What can hang from each mark
N: A
L: H
G: A H
E: D N
T: G
X: H
Z: H
H: N Q X
Q: A H
A: G L N Q X Z

Each row was made from one small tree. The marks that hang from a mark follow it in brackets, in alphabetical order. Every link used is in the known rows. Write each row's tree.
Known rows
H[N]: [ 29  52   6  17  15 -13 -14 -20  30  29 -14  11   7 -34  -4  50 -15   3
 -17  18  33 -26 -23  12   4  -2  -3  20   4  10  23 -34  -6   0  28   1
 -26  -7 -24 -31  30]
L[H[N Q[A[Z]] X]]: [  0  59   9 -24   6 -24 -14 -18  12  38   4  17  -8 -14  24  23 -25 -29
   1   3  29 -21 -30  10  -6  47  -6  30  32  15   8  -7 -49  -4   3  21
   0  13 -27 -42 -11]
Q[A[L N Z] H]: [  7  46  -9 -11   9 -39  10 -17  -3  56 -44  17  10 -23  28  43 -21 -15
  -5  -9  27   5 -30  -5  10 -13   3  14  20  15   3 -12  -2 -36 -50   6
   7 -25 -12 -33  15]
L[H[N Q[A[G]] X]]: [  7  60  18 -13   4 -27 -13 -13  18  37   7   8   4 -15  20  23 -28 -30
  -1  10  32 -19 -26  17   1  45  -9  28  29  17   8  -3 -50  -5  10  24
   1  13 -29 -44 -10]
A[Q]: [ 24  84  -8  21   9 -26   0 -25  17  24  16  41  19  -3   2  32 -15 -16
 -30   7  39 -10   3   4  42  19 -29  32  40  10  24 -25  15   9   2 -12
 -19  -4 -21 -26  33]
H[N Q[A]]: [ 18  72   8   8   0 -13  -7 -33  17  44  20  11   9 -29   8  17 -26  -1
   2  18  35 -19 -17  -3 -27  31 -17  19   5  13  36 -19 -27  -6   1  15
 -20   7 -15 -36  36]
H[X]: [ 13  59  -8  10  33 -12 -21 -16  28  15 -21  16 -23  21  11  49 -18 -31
 -29  16  42 -39 -13  29  15   9  -5  20  -1  15   8 -17   9  -5  21  -4
 -15 -18   0 -56  10]
G[A H[Q X]]: [ -3  45  -6  10 -10 -26 -67  -9  49  40  41   9  -9  30  34  30 -39 -50
 -10  12  24 -36 -19   9  -8  19 -33  17 -30  10  22 -22   8   1  20   7
 -21   9  -5 -49  22]
Q[A[L N] H]: [ 26  51  -4  11   6 -43   5  -7 -23  62 -44   2  21 -16  20  42 -20 -18
  -5  -4  30   1 -25  -3   6 -18  -7  16  13   9   7  -4  -4 -31 -35  13
  -6 -23 -15 -39  34]
E[D N]: [ 50  26   4   7  25 -27 -26   0  66  47 -22  21   5 -14  13  34  -5  -6
   5  27  23 -67 -47   0   8 -20 -12  37  22  -6  11 -25   3  10  24   5
 -30  -6 -27 -30  50]
Q[A H]: [ 15  57  -6  24   6 -40 -26  -8   7  43 -52   7  32  22  22  40 -16 -24
 -11  -1  32 -15  -7  19  23  -6  -3  13  -7  16   6  -3   5 -17 -22   8
  -4  -2 -19 -19  17]
A[N Q Z]: [ 12  66  -1 -25   2 -18  29 -39  36  24  16  61   0 -61   9  35 -25  -2
 -19  -3  28   1 -25 -14  32  14 -12  20  57  10  25 -36   3   0 -27 -13
  -6 -22 -14 -26  13]
L[H]: [ 18  65  -1  12  15 -35 -28   2  11  31 -14  19  26   4   7  44  -6 -25
 -16  11  34 -27  -5  22  45  20  -8  34  53  10   1 -25 -13   4  22   7
 -14   9 -48 -11   2]
A[L]: [ 22  70 -20  21  35 -27  -1 -15  -6  39   0  14   4   2   3  51  -4 -12
 -27  19  46 -16  -4   2  21  -4 -20  36  41   8  10 -35  18 -17   6 -10
 -20 -25 -18 -42  45]
E[N]: [ 48  40  11  19  25 -17 -17   2  41  32 -18   9  10  -6   5  38 -14  -1
 -11  20  39 -49 -31  10  16 -16  -6  17  18  -1  25 -16   8   6  30   9
 -28  -7 -21 -32  26]
Q[A[G N]]: [ 23  69  13  26   4 -29  -3 -25  33  39 -26   8  29 -27   6  41 -32   3
 -13  19  35 -11 -16  13  25   6   0  -4  19  20  19 -29  -3 -17 -28  12
  -8 -31  -3 -30  26]
N[A[Q X[H] Z]]: [-11  40  -7 -11  21 -33  13 -55  39  16  21  33  -1 -28  20  18 -32 -35
 -19  -1  18 -25 -18  -2  48   9 -20  19  27  25  11 -28  29  -4 -48  -5
   3 -24   6 -14   6]
T[G[A[Z] H[N Q]]]: [ -8  45  16  23  -6 -15 -50 -14 101  25  25  11  15  -9  28  28 -39 -19
 -16  26  27 -23 -11  10  17  15 -17  16  -3  21  20 -39   3 -10  30  15
  11  14 -20 -26   3]
X[H[N[A[G L]] Q]]: [ 13  39  15   6   6 -28   2  -7  27  32  41   0  22 -35  14  16 -25 -19
  -1  19  29 -21 -23   2   9  16 -20  41 -11  15  15 -18  12 -11   8  14
  -7   3 -41 -44  14]
H[N[A] X]: [ 19  32  10   7  26  -9 -12 -28  18  23 -14  -8 -30 -38   5  39 -31 -18
 -14  11  23 -31 -44  12 -15  -4  -3  13 -24  14  19 -22 -16  -7  10  13
 -11 -27   7 -69  21]
A[G[H[Q]] L N X]: [  6  40  16 -22  14 -36  39 -37  64  34  34  18  -3 -51  24  49 -40 -37
 -21  28  38 -17 -22  -1  23  -1 -21  15  37  18   2 -20  12 -30 -18  -5
  -7 -23  -1 -23  12]
E[D N[A[L Z]]]: [ 35  13  -2  -5  35 -31  -9 -12  51  54  -6  12  -8 -39  18  25 -10  -4
  10  21  11 -55 -59 -20   3 -29 -16  38  32  -3  10 -34   3  -3 -14   8
 -15 -26 -12 -40  53]
N[A[L Z[H]]]: [ -2  40 -23   7  33 -32  -1 -23   9  30  13   6   0 -28  12  33 -17 -17
 -15   7  22 -15 -20  -7  35 -12 -16  26  27  17   8 -42  26 -17 -35   0
   3 -33 -10 -31  22]
Z[H[N[A[G L]] X]]: [  8  23  -1   6  22 -29 -10  -6  27  23   1  -9  -3 -27  17  38 -30 -28
 -13  11  23 -24 -37  13  26  -6  -8  22 -17  16   3 -17  17 -12   7  15
   0 -19 -21 -50   6]
G[H]: [ 15  55  -8  21   7 -37 -38   6  46  25   0  15   8  12  16  61 -15 -31
 -22  13  29 -33  -3  19  28   4 -15  29 -11   7   7 -36  29   2  21  -9
 -28   5 -38 -12  17]
Q[A[L X] H[N]]: [  8  39  -5  -3  16 -43   6 -36  -1  55 -49   3   8  -7  28  41 -26 -30
  -9  -3  29 -10 -27   4   1 -14  -3  11   5  19   2   2  -4 -32 -35   9
  -3 -17   2 -27  26]
X[H[N[A] Q]]: [ 14  38  12   7   3 -24  -8  -6  24  31  34   4  19 -28  13  15 -23 -20
   2  15  26 -29 -24   3   4  18 -18  39 -19  12  20 -18  11  -2  13  16
 -14   8 -42 -38  15]

Write each row's tree
[ 13  57   4   8 -10 -31 -29  -7  37  41  23   9   5 -12  22  39 -29 -24
  -3  11  24 -24 -15   3 -13  25 -20  27 -20   7  21 -26  -1  -2   8   6
 -26  16 -34 -22  23]  G[H[N Q[A]]]
[ 18  63   2  31  21 -35  18 -32  12  33  36   5  23 -37   1  23 -25 -13
 -27  16  29   3  -7  -7  44  -2 -37  27  42  18  19 -34  12 -13 -33  -2
   3 -32  -3 -42  38]  N[A[G L Q]]
[ -1  42   8 -15  13  -8   9 -55  43  25  41  18 -12 -56  12  13 -31 -14
  -2  17  26 -29 -27  -8 -15  17 -19  17  11  19  31 -26 -20  -6 -10   6
 -10   0   0 -25  17]  H[N[A[X Z]] Q]
[ 15  46  10   3   3 -23 -10  -2  31  28  27  14  20 -17  15  23 -19 -19
  -1  17  34 -31 -19   9   7  23 -15  42 -15  11  17 -16  13  -1  28   9
 -18  15 -50 -36  10]  X[H[N Q]]
[ 30  57  14  11  20 -27  30 -15  31  38   8   9  19 -58  -1  53 -21   4
 -24  30  43   0 -21   2  30 -14 -12  18  47  12  10 -34   3 -28  -4  -2
  -6 -39 -17 -47  29]  A[G L N]
[ 11  61  17   8   3 -34  10 -17  61  12   8  32  30  -2  18  33 -27 -31
 -35   9  41   2  -2  26  60   9 -22  25  14  20   5   2   7  -8   0 -11
  15   5 -22 -34  -9]  A[G Q[H[X]]]
[ -4  49  -4 -19  13 -32   6 -48  37  35 -33  30  -2 -21  27  38 -34 -21
  -6   2  27 -27 -28   5  22  12  10  -2  22  24   7 -24  17 -18 -50   7
  -5 -35  11 -16   6]  Q[A[N X[H] Z]]
[-10  53 -14 -29   9 -25   8 -31  47  13  16  52 -10 -23  26  31 -27 -24
 -20  -8  25  -5 -26   0  41  25 -11  29  24  16  11 -23  19   1 -14 -10
   8  -4 -21 -31 -10]  A[Q Z[H[N X]]]
[ 20  41   6  17  -3 -37 -23  -5  35  33  15   6   4 -32  13  47 -27 -22
 -13   5  14 -20 -23   2  11   2 -20  28 -19   5  18 -37  12   5   7   0
 -24   0 -32 -23  26]  G[H[N[A[Q]]]]
[  4  56  -3  -5  -5 -33 -18 -12  36  44  27  14  -4 -18  26  40 -26 -22
  -2   9  24 -16 -19  -6 -15  25 -19  30  -9   9  18 -30   0 -10  -4   1
 -19   9 -31 -26  21]  G[H[N Q[A[L Z]]]]
[  9  45  17  -1  16 -15  20 -49  35  33  51   2   1 -58   7  14 -33 -14
  -7  27  32 -20 -24  -8 -12  12 -29  21  17  19  28 -21 -21 -15  -7   9
  -8  -6  -1 -36  29]  H[N[A[G L X]] Q]
[ 33  70  27   9  -5 -25  32 -25  53  22  25  36  34 -63  -1  34 -33  -1
 -26  18  36   6 -14   3  51   8 -21  15  46  13  25 -25   0  -3  -9  -4
  -5 -18 -19 -31  18]  A[G N Q]
[  5  52 -12  -1   9 -27 -15  -6  17  27  13  10  -2   6  27  22 -31 -40
  -3   9  34 -31 -20  10  16  24 -16  23  -6  14  12  -3  16  -6  -1  19
  -8  -1 -21 -41   6]  Z[H[Q[A[N]] X]]
[ -2  56 -14   3  15 -32 -12  -7  24  25  21   8   2  17  29  23 -29 -41
  -9  14  39 -25 -12  13  26  26 -20  28   0  19   5  -2  20 -15  -4  13
   2  -2 -20 -44   4]  Z[H[Q[A[G L]] X]]
[-29  42   5 -40   9 -34  33 -66 115  -2  23  60   8 -37  33  31 -42 -30
 -30   7  31  -9 -16  14  80  22  -8   8  45  35  -1 -19  27  -9 -35 -18
  24  -7  -2   7 -34]  A[G Q X Z[H[N]]]
[ -4  40 -17 -43  24 -21  29 -18  16  34  23  31 -28 -49  26  38 -24 -21
  -7   4  32  -8 -40 -17   8   6  -8  31  40  10   6 -26  11 -27 -21   1
   3 -29 -17 -52   6]  A[L N Z[H[Q X]]]
[-17  30  -8 -51  17 -20  24 -50  71  13   9  48 -17 -47  30  35 -35 -33
  -8   8  30 -38 -32   1  33   7   2   5  37  22   6 -22  21 -12 -26  -2
  -5 -15  -3   3 -16]  A[N X Z[H[Q]]]
[ -1  52 -14   7  13 -31 -32 -43  14  53  20  17  10  13  22  27 -26 -37
 -15  15  35 -28 -17   0  19   7 -30  15  52  17  15 -25  -4 -10  -1   9
 -15 -14   8 -30  36]  G[A[L[H[Q]] X]]
[-17  39  13 -49   2 -34  50 -61 105   4  23  62   9 -66  30  32 -48 -29
 -25   5  29  -7 -27   4  78  13  -7   1  57  30   2 -19  24 -11 -46 -11
  20 -21   0   4 -30]  A[G N Q X Z[H]]
[ -2  38  11  15  17 -32  -5 -38  66  15  26   2  10 -23  16  30 -36 -37
 -20  23  25 -35  -8  15  40   0 -23   8   4  25  11 -28  18  -9 -24   1
  -4 -13   4  -8   7]  N[A[G[H[Q]] X]]
[  2  34   5   4 -15 -21 -62 -13  50  45  39   3 -14   2  32  31 -43 -40
  -4  10  19 -32 -35   4 -28  17 -27  15 -41   9  28 -22  -8   0  27  13
 -22   9  -6 -55  25]  G[A H[N Q X]]
[ -5  66 -21   7  14 -33 -22 -27  29  32 -28  23  12   9  23  39 -21 -11
 -10   3  30 -19 -10  10  34  16   3   7  17  23   9 -32  21 -13 -36   4
  -1 -19 -10 -16  10]  Q[A[Z[H]]]
[ -2  58  -7 -15  17 -25   7 -58  36  35 -36  32  -8 -23  20  41 -33 -14
 -10   3  29 -25 -25   3  18   9  10 -10  34  25  13 -30   5 -18 -52   4
  -7 -39  21 -13  15]  Q[A[N X Z]]
[  9  62  -2  13   3 -32 -18  -4  20  32  19  17  27  15  22  18 -19 -29
  -2  15  37 -30  -4  11  19  31 -17  37  -6  16  13 -12  25  -5   2  11
 -13   8 -39 -31  12]  X[H[Q[A]]]
[ 29  73  -9  20  16 -33   5 -24 -22  58 -23   7   9 -23   7  42 -21  -3
  -9  10  34  -6 -21 -10   2   1  -9  12  36  10  20 -30   0 -22 -34  11
 -18 -43   1 -47  53]  Q[A[L N]]
[ 34  68   1 -16  10 -37  39 -13 -39  54  23  31  -3 -51   9  33 -22 -27
 -16  -5  31  13 -35 -22  18  17 -31  46  82   0  12 -13 -21  -8 -14   7
 -10 -26 -25 -62  33]  A[L[H[X]] N Q]
[-10  33  15 -17   7 -31  -7 -25  60  30 -53  10   3 -11  35  42 -34 -19
 -12  -2  26  -5 -34  27  12   1  16  -1 -24  29  -2   2 -17 -32 -31   7
  27 -10  -2 -42 -24]  Q[A[G Z] H[N X]]
[ -7  51 -18 -10  34 -32  28 -64  14  28  26  31 -14 -33  15  24 -28 -30
 -25   1  24 -11 -17 -16  36   1 -28  21  55  22  13 -35  19 -14 -57 -11
   3 -38  21 -25  28]  N[A[L Q X Z]]
[  3  55   2  40  22 -16 -33 -32  67  27  -3   7  19  12  17  33 -31 -24
 -33  33  42 -28  -1  15  40  -4 -18  11  34  27  13 -33  16 -19  20  12
   9 -17   8 -31  25]  T[G[A[L X]]]
[ 10  31   2   9   1 -24 -32 -37  40  42  -2  16  14 -15  18  33 -38 -27
 -10  14  26 -39 -33   6  22 -10 -12  -2  10  17  21 -27  17  -4   2  14
 -23 -26   8 -29  31]  G[A[N X[H]]]
